Each row was made from one walk, in order. Every step used is in the known rows, and no mark comes twice. Write each row's walk.
Known rows:
c n: [ 14   1 -13 -20   9  17 -11  18  -2   8   2  -4 -29  23 -26 -31  -5 -14
  -6 -18 -25  11 -24  16  16 -11   3 -13 -11  -3  -6  -2   7 -14   3   2
   3 -12  23 -20 -20  15  -8  -9  -2  36  35   8   2 -19  14  -5   2  -5
   3  29  -1 -16  40  -1 -14  -3   7  22  -6  -3]
c n j w k: [ -2  30 -52  19  -9 -11 -10  12  33 -32 -57  38 -38  50 -29 -42  12  10
   3 -21 -29   6  -6 -19   6  25  -8 -24  -4  20   1 -30 -20 -14  37 -27
 -18   1 -28 -22 -19  27  32 -10   2  69  22  21 -31 -33 -40 -39 -19 -17
   2   8 -26   2  43  -4 -35  -7  16  60  11  33]
n j: [  2  27 -41   4   3 -16 -17 -18  -4   9 -30   5 -19   8 -16 -11  17   9
   2   8  16   3  12 -13   7  -6   5 -25  -1   8  11 -18  -8 -18   7  26
 -13   8 -13   5 -16   8   6  18  11  22  -3  21   0   2   0 -17  -4 -16
 -14 -21 -11  -4  28  -3 -13 -17  10   8   4  12]
s f k w j: [  6 -31  24  11  55   6  13   0  -4 -12 -55  12 -26 -25 -21 -15  15 -13
  11   5  28  25  -7 -23 -16   3   7  14   3   2   1 -30  -5  -6  21 -19
 -24   4   3   7  13  -4  11 -20  18  -3   3  22   5 -29   0 -26  -1  10
 -34  19 -13 -49  44 -44 -11 -10  32   0   5   4]
w j: [  3 -13 -32  -5  24  -1  -8 -12   8 -11 -23  19 -30  18   1 -11   6 -10
  10 -10  14  10 -10 -20  -5  11  -6 -11  -2   6  -1   5   2  -3  12  25
 -13  25 -35   3 -11   8  -2  26  20  22   3  25  16  12  -6 -12 -20  -9
  -6 -13  19  -9  16 -13 -26 -40   9  19   6  -5]
k w j z v: [  1 -41 -19 -29  43  -4  23 -42  43 -50 -44  31 -11 -11 -55 -20  20 -11
  27 -30  54  49   3  -5 -36 -12  28 -21  15  36  22  32  10  -7  20  18
 -25  30 -27   1   9 -17  25  56  17 -13 -21  11  27  26  14 -43   5 -30
  -6 -40   4   1  24 -19  -8 -23  24  38  14  32]
v f s: [ 29  28  28 -26  55  10 -16   8 -24  29  13 -12   8   4   8   9  38  16
   2  38  -5  40   9  42 -16 -11   4 -23   3   2 -10 -42  21 -17   1  14
   1 -23  -6   1  -7  -4 -15  -8 -10 -10  -7 -11  18 -17  38  -8   3  -7
 -14 -28   0 -23  53 -13  -2 -38 -12 -11 -30  22]
n j z v: [-14  13 -29 -37  18 -29   6 -54  16 -24 -18   6 -16  -7 -29  -3  45  12
  -2   9  35  57  13  10 -20 -28  36 -29  -6   6  22  24  13 -31 -10  21
 -11  20 -10  -3 -11 -11  22  78  15   7 -47  -3   1  37  26 -25  24 -43
   9 -51  -7 -12   2  11  11 -29  18  16   3  40]
s f k w j n: [  3 -27  14  21  74  17  11  13   3 -19 -71  19 -37   1 -32 -33   5 -13
   8 -10  25  -5   4 -35 -10  13   2  22 -13   6   9 -34  -8   9  16 -14
 -33   3   1   3   9   4  21  -7  11  -3   9  37 -10 -41 -18 -18 -11  11
 -53  18 -12 -36  54 -60 -25 -10  48   9   5   2]
f k w: [-11 -22  12  -3  26  11  13   6  -3   4 -41 -14 -14 -49 -23  -5 -13 -32
 -14 -18  24  19 -18 -12 -24 -15  10  16   9   8 -23 -28 -19 -20  16 -14
 -10 -11  17   8  18 -12  17 -31   0  -5  17  15   1 -31 -11 -17  10 -11
 -26  15 -12 -13  36 -18  -6   5   8  24  32   3]
f s: [ 35  26  27 -26  53   0 -21  13 -25  30   6 -33  -9 -10   1  19   8  11
  -1  11  -9  27  -4  16  -6 -10   6 -16   7   6 -11 -27  16 -19 -11  13
  -6 -23   4   8   1  -9 -14  -8   0  -5   5  -9   9  11  12   9 -15  -5
 -22  -8 -13  -6  38  -6 -13 -24   3  -9 -13   1]
k n j w: [ -1  34 -21  24  15  12  -8 -22  43   0 -46  37 -40  39 -16 -58  -3 -24
  -5  -6   7 -16  -7 -16   3   8  17 -23   2  24 -11 -41 -16  10  22  23
   9  11 -33  -6 -12  14   5  18 -11  55  -6  27  -7  -6 -30 -17 -23 -17
 -17 -23 -27  17  44  -5 -37  -4  23  43  16  27]
k f s: [ 41  26  43 -45  46   7 -11  34 -43  37  11 -33   8 -11  -3  14  12  35
   7  40   3  29 -16  25   8  -6  -4   0   5  -1 -37  -4  43 -10   2  13
  -7 -26  18  17   2 -33   2  -9   4  -9 -26  21   4  -5  45   3   1 -10
 -17 -19  -8 -29  68   3 -36 -11   6 -24   6 -16]
c n j z v: [  0   8 -56 -36  11 -16   1 -22  31 -31 -18  22 -35  14 -49 -23  25   7
  -3 -13  10  49   2  15   0 -32  23 -37 -10   3  25  33  13 -31   3   0
   5   9   8 -27 -10   7  17  52  11  33 -10  -2   1  19  26 -30  17 -30
  15 -22  -2 -17  21 -14  -1 -21  30  26  -5  38]
j w: [  6  15  17   8  14  -1 -23 -16   4   7 -25  10 -11  12  -2 -29   2 -18
 -21   9 -20  10 -10  -2  -4  26  15   3   8  18 -22 -21 -18   8   5   5
 -19   1 -25   2  -9   1   7   4  -3  42  -9  22   2  -3  -3  -8 -13 -20
  -3   6  -3  17  30  16 -29 -34   3  30   0  10]
v f: [ 12  21  18 -18  25   3 -14 -10  -2  18   1   4   1  10  -2  -9  30   0
  -6  29   1  30   9  22  -9  -7  10 -14  -8 -10 -19 -14  14  -8   5  20
  -4 -17  -6 -11 -12   2  -9  -2   4  11 -10  -6  19 -22  41 -23  20 -10
   0 -16  27 -15  42   2   4 -31  -6  14 -20  23]
z j w k f s: [  6  30  37  10  44  -9 -13  31   3   0 -19 -31  18  -2 -22 -25   5  29
 -27  47 -17  14 -12  11 -20  27 -18   5   2  36  -1 -38 -26 -19   4 -45
 -25 -26 -31 -14   6 -12  13   2  18  41 -30  43  13 -14  -1 -12 -11  -9
  -9 -34 -33   6  47   8 -54  -4  -5  21  28  12]
z v f: [ -3  12   8 -38  31 -13 -10 -29  13  -5  -1  -7  31  12   6   6  48 -13
 -10  25  24  56  28  32 -20 -24  20 -22 -13   2 -11   5  23 -16   2  -7
   2  -5  13   4 -34 -22   0  43 -16  -5 -32  -5  20 -18  62 -23  33 -24
   1 -30  24 -29  35  11  18 -37 -10  33 -38  48]
c n j: [  8  15 -63  -1   2  -3 -12   8   2   0 -22  16 -36  20 -32 -28   8   0
  -7 -14 -10   1  -5  -4  13 -11  -9 -25  -7   0  14  -5   1 -15  13   8
  -4  10   7 -16 -22  25   8  -4  13  42  20  22  -4  -8  -6 -20 -12  -4
   3   4  -6 -11  37 -13 -22  -2  18  14  -2  20]
k w j z v f: [  3 -27 -11 -27  45  -1  28 -45  47 -45 -43  51  -3  -9 -48 -22  47  -9
  22  -9  62  57  22  10 -50 -16  31 -23   4  24  21  27   9 -17  25  18
 -17  26 -31 -12  -6 -21  25  54   5 -11 -34   9  29  20  23 -60  15 -37
  -6 -44  14 -23  38 -21   3 -37  14  41  -1  45]

Write each row's walk:
[  1  39  -6 -43  58  14   1 -37  27  -9 -13   9 -12  17 -15 -14  28   2
   9  13  36  53  23  40 -23 -46  28 -44  -6   7  11 -11  27 -33  15  22
  20  -6 -24 -15   0 -13   1  72 -14   6 -46 -14   5  21  33 -26   9 -36
  -2 -65 -12 -20  52 -22   4 -28  20  25  -2  49]
k n j z v f s
[-12 -15  29 -55  42 -11  21 -37  21 -27 -24   1   8 -41 -30 -10  33 -16
 -14  11  46  72  16  33 -53 -37  47  -9   6   0  -5  10  14 -33   2 -10
  -6 -10   5 -21  14 -27  19  38   3 -18 -44 -17  11   3  47 -40  48 -35
   4 -38   4 -32  43 -16  40 -22   5  31   7  43]
j z v f k w
[ -2 -40  29 -18  66  -3  30 -38  13 -37 -51   9 -24 -31 -33  -9  32 -10
   0   5  45  61  12  -7 -35 -21  26  13  -7   6  21   8  21 -13   8 -24
 -27   9   3   4  14 -25  20  30  26 -25 -25  -1  14   4  24 -31  17 -10
 -33  -4 -11 -47  32 -38  12 -26  33  18   7  28]
s f k w j z v
[ -1  16 -18 -32  26   5   4 -52  39 -23  -8  23 -17  29 -25 -33  24  -7
   8   6  37  36  22  27 -27 -36  37 -39 -15   3  12   9  16 -30  20  29
  25  -4 -18 -16 -10  -5   6  72  -4  13 -47   4   9  11  34 -30  18 -35
   2 -65 -10 -18  45  -5   3 -20  24  41   1  50]
k n j z v f
[ 10  51   1  -1  27 -28 -15  18  -9  -8 -46   5  -4   5 -10  -9  31  53
   9  30  -4  22  -5  -1  -2  39 -14 -10   7  29 -14 -43  -3 -11  32 -19
 -27 -12 -38  12  -4 -23  25 -15   4  25 -33  20 -20 -14 -18 -32 -24 -18
 -19 -34 -30 -11  70  -4 -40  -4  11  21  27  18]
n j w k f s
[ 13 -10 -22 -25  33  -8   6 -41  17 -22 -25  27 -35   3 -17 -10  17  -3
   4 -15  24  27  -4 -13 -16 -13  24   0  -2   8   9  27  13 -12   3  43
 -12  23 -39  -2   5  10   1  51  43   7 -14   9  12  44   7 -12 -12  -8
   1 -37  25  -5  -2  -7 -14 -47  20   8  19   6]
w j z
[-18 -47 -13 -12  38  -6  31 -35  31 -54 -57  21 -16 -50 -30  -5   5 -22
 -11 -25  51  46   7 -14 -52 -19  30   8   8  15   3  13 -10 -22  26 -16
 -16  13 -15   5  25 -27  17  38  14 -12 -25   1  13  12  -6 -27  14 -16
 -16 -17   5 -28  17 -31   3 -19  20  35  36  23]
f k w j z v
[ -9   7 -21  16  37  16 -10   5  18   9 -21  -8 -15  23 -27 -45 -16 -22
 -29  12  -7 -16  -1 -11 -19  -1  16   0 -23   8  17 -23 -26  -9 -29  11
  -7  -7   0 -38 -13  24  -9  35  25  51   7  62  18  -5   8  10  -7   2
 -22 -32  -8  19  19  -9 -34  -6  21  25   5 -11]
z j n
[  9  -5 -42   8  40  11 -11   3  26 -22 -44  35 -29  48 -12 -32  -1 -17
  19 -25   8 -13   1 -24   5   8  -9   5 -16  12   5 -11   0  13   8  45
 -13  17 -32  -3 -25  20  -4  38  18  37   1  41   2   8 -16  -1 -32   2
 -32 -29  13   1  30 -17 -46 -29  22  17   2 -18]
w j n
[  3  13  11  13  42  12  -4  -8 -13   7 -33   0 -43   6  -3 -22   5 -17
  -6  23  12   2   2  -3   4 -23  20   5 -10 -13  -6 -40   4 -14  19  -4
  19 -10   5   2   2   3  -3  -7  13  20   4  16 -14 -30   3   0   4   5
 -38  10 -26 -50  51 -42 -11   2  36   1  -4  16]
s f k n j
[ 16 -23 -35  16  36  23  10   1  37 -24 -67  41 -22  21 -39 -44 -10 -18
  39 -49  34  -7   1 -26 -17  22  -2 -10  -7  27  13 -14 -11  16  17  33
 -22  14 -16  -4 -12  12  14  11  13  16  16  49  10  -8 -22 -27 -26 -13
 -42  -8   3   5  52 -34 -53  -8  32  39  23  -1]
k w j n
[-15   2  25 -58  50   2   6 -43  26 -29  -4   0  -9  -5  -5 -12  23 -37
 -18  17  25  60  22  40 -38 -58  50  -4 -10 -15 -12  17  14 -39  15  -2
  30 -15  -2 -14  12 -28  -4  50  10  -1 -35 -19   3   8  49 -17  50 -25
   2 -48   5 -37  37 -15  29 -35  12  39  -1  40]
j z v f k n
[-14 -22 -11 -35  55  11   9 -46  44 -46 -26  32 -24  -1  -7 -15  15 -25
   2   6  49  49  26  15 -39 -33  23  -7 -18  -5  -3  17   7 -31  36   1
  20  12 -34 -15  14 -14  -8  69  11  10 -41   2  17  16  25 -32  13 -13
   5 -48  20 -44  25 -30   0 -48   5  35   6  37]
w j z v f k n
[  2   6  50  -8  52  20  -9  -2 -11  11 -19  -9 -33   4   4 -24  -4 -36
 -12  17   6  13  -4  -1  13 -24  19  18 -12 -15 -20 -37   5  -9  12 -12
  21 -22  26  -7   6   2 -11 -14   6  12  13  16  -4 -36  24  14   3  12
 -33  21 -22 -45  50 -35 -11  -1  43   7  -4   1]
s f k n
[-12 -20 -12   7  50  24  18  16  20  -9 -67  33  -3  -3 -19 -22  10 -26
   8  -3  23   9  15 -12 -33   0   3   3  -6  11  -4 -34 -19  -5  33   9
 -14   5 -24  -7   4   6   7  -4   0  21  -7  33   2 -41  -6 -41  -3   1
 -38 -24   9 -37  65 -41 -11 -25  15  28  13   6]
v f k w j n
[-23  39 -28  30  -4 -29  -5  -5  24 -28 -55  23 -16  21  -6 -29  23  15
   0  -3 -12   1   1 -17   0  28  10 -17   9  28  -7 -36 -26  -8  33  -8
 -29  12 -45   0  -9   4  30  -1   7  44  -3  25 -24 -13 -49 -32 -13 -15
 -12 -23 -28   8  31   4 -30  -8  13  51  20  35]
n j w k
[-21  33 -38   7   3  -6  -8   6  31 -23 -43  10 -23  42   6 -26   5 -11
  31 -19  14  -2   2 -24   4  -8   3 -13  -6  14 -15 -34   0 -25  42  14
  10  -5 -29 -16  -9  14  11   7   1  24  26  20 -23 -32 -32 -15  -8  -9
 -26 -16 -17  -1  56 -16 -40  19  34  61  26  23]
w k n j
[ 13 -22 -19  13  33  13   7 -14  26 -19 -58  26 -18  -7 -38 -21   1 -14
  25 -34  40  19 -16 -28 -23  10  -4 -16  17  33   1  -3 -15   6  32  18
 -31  27 -21   8  -4  -4  18  -2  10   0  14  37  22  -7 -15 -31 -14 -13
 -16  -9   4  -1  44 -29 -35 -18  15  32  25   7]
k w j
[-26  32 -28 -24  12 -14   5 -33  45 -49 -28  14 -25  23  -5 -12  26  -9
  33 -25  34  27  18  -4 -15 -25  23 -24 -11  12  -2  -6  16 -49  36  -3
  17 -11 -38 -26 -11  -4  18  57   4  14 -16  -2 -15   3 -14 -17  10 -20
  -9 -51 -24 -13  40  -8 -20   7  40  70  30  48]
w k n j z v
[-13  38 -23  -9  11   0   1 -11  38 -35 -35  22 -42  37 -17 -33  13  -5
  26 -18  16  13  -2 -18 -14 -23  23 -18   0  17   1 -15  16 -34  39  21
  15 -10 -38 -24   9   9  17  24  16  16   7   5 -32  -5 -22 -18   0 -10
 -19 -38 -24   6  37 -17 -31   5  38  57  30  23]
w k n j z
[ -2 -19   3  -7  45   7  36 -24  18 -19 -44  22 -12 -32 -28 -16  25  -7
   3  11  44  44   3   4 -39 -18  19 -10   4  -3  -8  -8 -11 -16  41   8
  -8   8 -29  -8  25  -3  12   2  15  -8 -20  -4  11 -15  13 -49  19 -10
 -17 -31   7 -36  38 -36  10 -36   1  24  24  23]
v f k w j z
[-35  11  -7  -9  29   2 -11 -31  32 -25 -49  30   3  10  11 -27  28 -26
 -26  33  31  36  17  20 -22 -13  23 -16 -15  -1 -16 -31 -21 -17  39 -32
  20  -2 -12  -3 -14 -14  12  37 -25  31 -45  16 -11 -17  18 -36  13 -25
  -7 -36   1 -29  41 -15   2 -32  -7  44  -3  64]
z v f k n j w
[ -4  43 -17  17  -4 -23  -8  12  14 -18 -46  23  -8  12 -13 -25  30  35
   6  14  -1   9  -3 -18   9  29  -8   0  -8  19 -22 -22 -10  -4  35  -3
 -24   6 -32   7 -12 -16  25  -7  14  39 -29  38 -18 -28 -21 -34 -11 -18
 -13 -33 -26  -8  58  13 -40  -9  19  35  24  14]
n j w k f
[  6  33  34  -6   7  -9 -12  21   4 -16 -35   2  -2  20   0 -24  18  11
  10  17  -9  11 -29 -12   3  30  -5  18   9  24 -49 -17  -3  -5  30 -13
 -28 -18 -24  -2 -14 -28  16 -26   5  36 -13  34 -17 -29  -1 -20  -4 -20
 -19  -6 -11  -5  62  22 -42  -1   8  41  20   5]
j w k f
[ -4 -11 -14 -28  36 -13   6 -50  23 -47 -25  31 -17   7 -15  -8  37  -2
  -3  -4  33  59  10   5 -23 -19  28 -20  -6  10  14  42  23 -13  -1  17
  -6  31 -29  -2  -5 -16   5  80  30   3 -36  -3  23  48  17 -26   2 -27
   9 -39  24 -11  -6  -4   1 -47  19  19  10  28]
w j z v
[ 13 -29 -20  -6  44   4  21 -30  32 -30 -45  38 -31  -6 -57 -25  14  -5
  25 -33  38  37  -3 -23 -26  -3  21 -17  21  19  17  14   3  -7  21  40
 -29  31 -32  -3  13  -5  23  31  33  -8  -7  22  20  17  -7 -41  -2 -16
 -11 -26  -3   5  32 -24 -18 -19  26  32  31   9]
k w j z
